What can hang from each mark:
sedup: dugur nekiz pazes vuka
mulu: zazud
nekiz: sedup
lopek: dugur
dugur: lopek sedup
zazud: mulu sedup
pazes: sedup
vuka: sedup

Known rows, with every way that one mark hangs from another:
[zazud mulu [sedup [dugur lopek]]]: [ 0.28 -0.29 -0.04  0.14  0.00 -0.16  0.15 -0.15 -0.20  0.04 -0.01 -0.14
  0.15  0.46  0.16  0.29  0.08  0.17  0.14 -0.12]
[mulu [zazud [sedup nekiz pazes vuka]]]: [ 0.27  0.07 -0.01  0.29  0.04 -0.32  0.57  0.22  0.09  0.01 -0.15  0.01
 -0.02  0.18  0.09  0.12  0.27  0.11  0.01 -0.16]
[nekiz sedup]: [ 0.13 -0.22  0.06  0.14  0.11  0.01  0.16 -0.15  0.05 -0.02 -0.25  0.04
  0.10  0.17  0.06  0.05  0.26  0.30  0.13  0.10]
[sedup dugur pazes vuka]: [ 0.26  0.04  0.14  0.20  0.01 -0.16  0.35  0.08  0.08  0.10 -0.21 -0.01
  0.02  0.55  0.20  0.10  0.43  0.03  0.02  0.09]
[dugur lopek [sedup nekiz pazes vuka]]: [ 0.20  0.01  0.22  0.44 -0.05 -0.60  0.33  0.07  0.29 -0.05 -0.23 -0.15
 -0.08  0.28  0.01 -0.21  0.31  0.11  0.15 -0.19]
[nekiz [sedup vuka]]: [ 0.19 -0.13  0.06  0.18  0.10 -0.09  0.21 -0.07  0.11 -0.11 -0.22  0.00
  0.06  0.23  0.05  0.00  0.35  0.32  0.06  0.05]
[mulu [zazud [sedup nekiz]]]: [ 0.14 -0.13 -0.10  0.19  0.05 -0.12  0.40  0.06  0.05  0.04 -0.11  0.08
  0.08 -0.04  0.19  0.14  0.17  0.21  0.13 -0.08]
[lopek dugur]: [ 0.06  0.10  0.14  0.13  0.14 -0.01  0.25 -0.15  0.11  0.13 -0.20 -0.06
  0.08  0.15  0.19 -0.01  0.44  0.18  0.12  0.24]
[pazes [sedup dugur nekiz vuka]]: [ 0.38 -0.10  0.02  0.43  0.01 -0.18  0.19  0.08  0.21  0.09 -0.05 -0.03
 -0.09  0.44  0.19 -0.18  0.35  0.16  0.05  0.14]
[sedup dugur]: [ 0.13 -0.16  0.05  0.12  0.02  0.03  0.17 -0.09  0.05  0.14 -0.17  0.06
  0.10  0.32  0.29  0.12  0.34  0.14  0.11  0.16]
[sedup [dugur lopek] nekiz pazes vuka]: [ 0.34 -0.04  0.17  0.31 -0.07 -0.44  0.23  0.12  0.16  0.05 -0.13 -0.13
 -0.07  0.58  0.17 -0.02  0.39  0.03  0.06 -0.04]
[lopek [dugur [sedup pazes]]]: [ 0.09  0.21  0.19  0.27  0.08 -0.26  0.43 -0.08  0.14  0.12 -0.37 -0.09
  0.04  0.19  0.01 -0.05  0.40  0.12  0.19  0.16]
[lopek [dugur [sedup nekiz pazes vuka]]]: [ 0.26  0.26  0.15  0.35 -0.01 -0.50  0.48  0.13  0.28  0.02 -0.30 -0.10
 -0.07  0.23  0.07 -0.18  0.44  0.18  0.19  0.11]
[mulu [zazud [sedup pazes]]]: [ 0.11  0.02  0.03  0.22  0.12 -0.08  0.53  0.02 -0.06  0.12 -0.22  0.02
  0.08  0.12  0.03  0.25  0.23  0.03  0.03 -0.12]
[zazud mulu [sedup dugur nekiz pazes]]: [ 0.51 -0.20 -0.13  0.13 -0.03 -0.24  0.34  0.17 -0.14  0.11 -0.03  0.00
  0.05  0.54  0.24  0.27  0.03  0.18  0.19  0.01]
[sedup [dugur lopek] nekiz pazes]: [ 0.29 -0.14  0.16  0.26 -0.05 -0.32  0.17  0.04  0.11  0.14 -0.15 -0.09
 -0.03  0.51  0.19  0.04  0.29  0.01  0.14  0.02]
[zazud mulu]: [ 0.20 -0.24  0.04  0.06  0.18  0.03  0.19 -0.14  0.05  0.11 -0.08 -0.10
  0.09  0.22  0.25  0.05  0.10  0.27  0.12  0.01]
[nekiz [sedup dugur pazes vuka]]: [ 0.36 -0.07  0.07  0.20  0.01 -0.18  0.31  0.05 -0.01 -0.02 -0.29 -0.01
  0.03  0.54  0.03  0.15  0.41  0.17  0.03  0.12]
[vuka sedup]: [ 0.22 -0.15  0.03  0.22  0.14  0.03  0.30 -0.10  0.10 -0.01 -0.24 -0.08
  0.13  0.21  0.12 -0.10  0.33  0.12 -0.07  0.14]
[mulu [zazud [sedup vuka]]]: [ 0.08  0.01 -0.03  0.23  0.11 -0.09  0.48  0.00  0.02 -0.03 -0.14  0.02
  0.09  0.04  0.09  0.17  0.31  0.16 -0.02 -0.14]
[sedup nekiz]: [ 0.14 -0.17  0.05  0.18  0.05 -0.11  0.17  0.01  0.22  0.10 -0.13  0.06
  0.02  0.13  0.32 -0.09  0.24  0.22  0.17  0.09]
[zazud mulu [sedup nekiz pazes]]: [ 0.41 -0.17 -0.08  0.17  0.06 -0.25  0.34  0.14 -0.06  0.08 -0.04 -0.02
  0.04  0.38  0.20  0.15  0.00  0.21  0.19 -0.08]
[mulu [zazud sedup]]: [ 0.03 -0.09 -0.03  0.17  0.11  0.01  0.42 -0.08 -0.03  0.06 -0.16  0.06
  0.13 -0.02  0.11  0.21  0.22  0.15  0.06 -0.09]
[pazes [sedup vuka]]: [ 0.17  0.00  0.16  0.44  0.17 -0.05  0.23 -0.08  0.22  0.08 -0.10 -0.08
 -0.04  0.29  0.06 -0.21  0.37  0.13 -0.03  0.06]

Rows:
[ 0.20 -0.21 -0.07  0.24 -0.06 -0.27  0.30 -0.01 -0.03  0.03 -0.07 -0.05
  0.06  0.18  0.15  0.23  0.21  0.12  0.13 -0.14] => [mulu [zazud [sedup [dugur lopek] nekiz]]]
[ 0.12  0.08  0.05  0.25  0.00 -0.31  0.31 -0.04  0.24  0.04 -0.25 -0.03
  0.02  0.01  0.16 -0.17  0.35  0.28  0.29  0.18] => [lopek [dugur [sedup nekiz]]]
[ 0.36 -0.02  0.01  0.20  0.10 -0.22  0.43  0.09 -0.08  0.01 -0.09 -0.09
  0.06  0.46  0.10  0.19  0.14  0.17  0.05 -0.13] => [zazud mulu [sedup pazes vuka]]
[ 0.17 -0.02 -0.10  0.18  0.01 -0.10  0.46  0.04 -0.06  0.00 -0.14  0.04
  0.11  0.20  0.16  0.29  0.36  0.13  0.00 -0.05] => [mulu [zazud [sedup dugur vuka]]]
[ 0.09  0.07  0.29  0.41  0.02 -0.46  0.35 -0.06  0.21 -0.04 -0.29 -0.18
 -0.01  0.32 -0.05 -0.13  0.36  0.06  0.10 -0.21] => [dugur lopek [sedup pazes vuka]]
[ 0.34 -0.12  0.11  0.50 -0.01 -0.31  0.10 -0.03  0.22  0.05 -0.01 -0.18
 -0.10  0.50  0.08 -0.20  0.35  0.10  0.04  0.01] => [pazes [sedup [dugur lopek] nekiz vuka]]
[ 0.43 -0.24 -0.11  0.19 -0.02 -0.10  0.26  0.05  0.08  0.01 -0.18 -0.04
  0.07  0.35  0.24 -0.08  0.31  0.16  0.02  0.24] => [vuka [sedup dugur nekiz]]
[ 0.42 -0.09  0.04  0.29  0.08 -0.19  0.39  0.12  0.15  0.03 -0.25 -0.09
  0.01  0.34  0.11 -0.16  0.27  0.07 -0.01  0.13] => [vuka [sedup nekiz pazes]]
[ 0.37 -0.02  0.08  0.24 -0.06 -0.30  0.32  0.22  0.17  0.09 -0.15  0.01
 -0.04  0.53  0.27  0.03  0.38  0.09  0.08  0.09] => [sedup dugur nekiz pazes vuka]
[ 0.49 -0.15  0.07  0.31 -0.03 -0.32  0.29  0.05  0.07  0.02 -0.22 -0.21
  0.00  0.55  0.07 -0.06  0.32 -0.03 -0.01  0.07] => [vuka [sedup [dugur lopek] nekiz pazes]]
[ 0.11 -0.09  0.15  0.39 -0.06 -0.51  0.21 -0.02  0.32 -0.12 -0.17 -0.11
 -0.03  0.15  0.10 -0.25  0.31  0.23  0.18 -0.18] => [dugur lopek [sedup nekiz vuka]]
[ 0.27 -0.02  0.14  0.23  0.10 -0.19  0.33  0.02  0.08 -0.06 -0.29 -0.03
  0.01  0.38 -0.02  0.03  0.36  0.20  0.03  0.04] => [nekiz [sedup pazes vuka]]
[ 0.51 -0.14 -0.03  0.24 -0.01 -0.18  0.38  0.15  0.06  0.06 -0.25 -0.07
  0.03  0.50  0.17 -0.03  0.30  0.03  0.00  0.21] => [vuka [sedup dugur nekiz pazes]]
[ 0.34 -0.09  0.17  0.27 -0.01 -0.31  0.22 -0.05 -0.02 -0.06 -0.25 -0.15
  0.01  0.61 -0.06  0.12  0.41  0.11  0.03 -0.02] => [nekiz [sedup [dugur lopek] pazes vuka]]
[ 0.28 -0.23  0.12  0.45  0.00 -0.21  0.04 -0.10  0.15  0.14 -0.03 -0.14
 -0.06  0.44  0.11 -0.17  0.27  0.09  0.10  0.07] => [pazes [sedup [dugur lopek] nekiz]]
[ 0.07 -0.21  0.13  0.34 -0.04 -0.41  0.14 -0.09  0.28 -0.03 -0.19 -0.07
  0.01  0.08  0.11 -0.20  0.20  0.22  0.25 -0.12] => [dugur lopek [sedup nekiz]]
[ 0.33 -0.26 -0.14  0.13  0.05 -0.16  0.24  0.04 -0.03  0.02  0.01  0.01
  0.09  0.22  0.27  0.12 -0.01  0.33  0.22 -0.06] => [zazud mulu [sedup nekiz]]
[ 0.28 -0.19  0.16  0.22  0.00 -0.21  0.16 -0.14 -0.07  0.04 -0.27 -0.11
  0.04  0.52 -0.06  0.16  0.31  0.10  0.10  0.03] => [nekiz [sedup [dugur lopek] pazes]]
[ 0.27 -0.06  0.10  0.47  0.11 -0.18  0.21  0.05  0.30  0.06 -0.05 -0.05
 -0.10  0.28  0.12 -0.30  0.30  0.19  0.03  0.06] => [pazes [sedup nekiz vuka]]
[ 0.21  0.16  0.13  0.29  0.01 -0.39  0.42  0.05  0.23  0.10 -0.31 -0.06
 -0.03  0.17  0.09 -0.14  0.35  0.18  0.26  0.16] => [lopek [dugur [sedup nekiz pazes]]]
[ 0.23 -0.07  0.18  0.48  0.06 -0.18  0.12 -0.17  0.14  0.06 -0.06 -0.20
 -0.05  0.52  0.00 -0.13  0.41  0.04 -0.03  0.01] => [pazes [sedup [dugur lopek] vuka]]
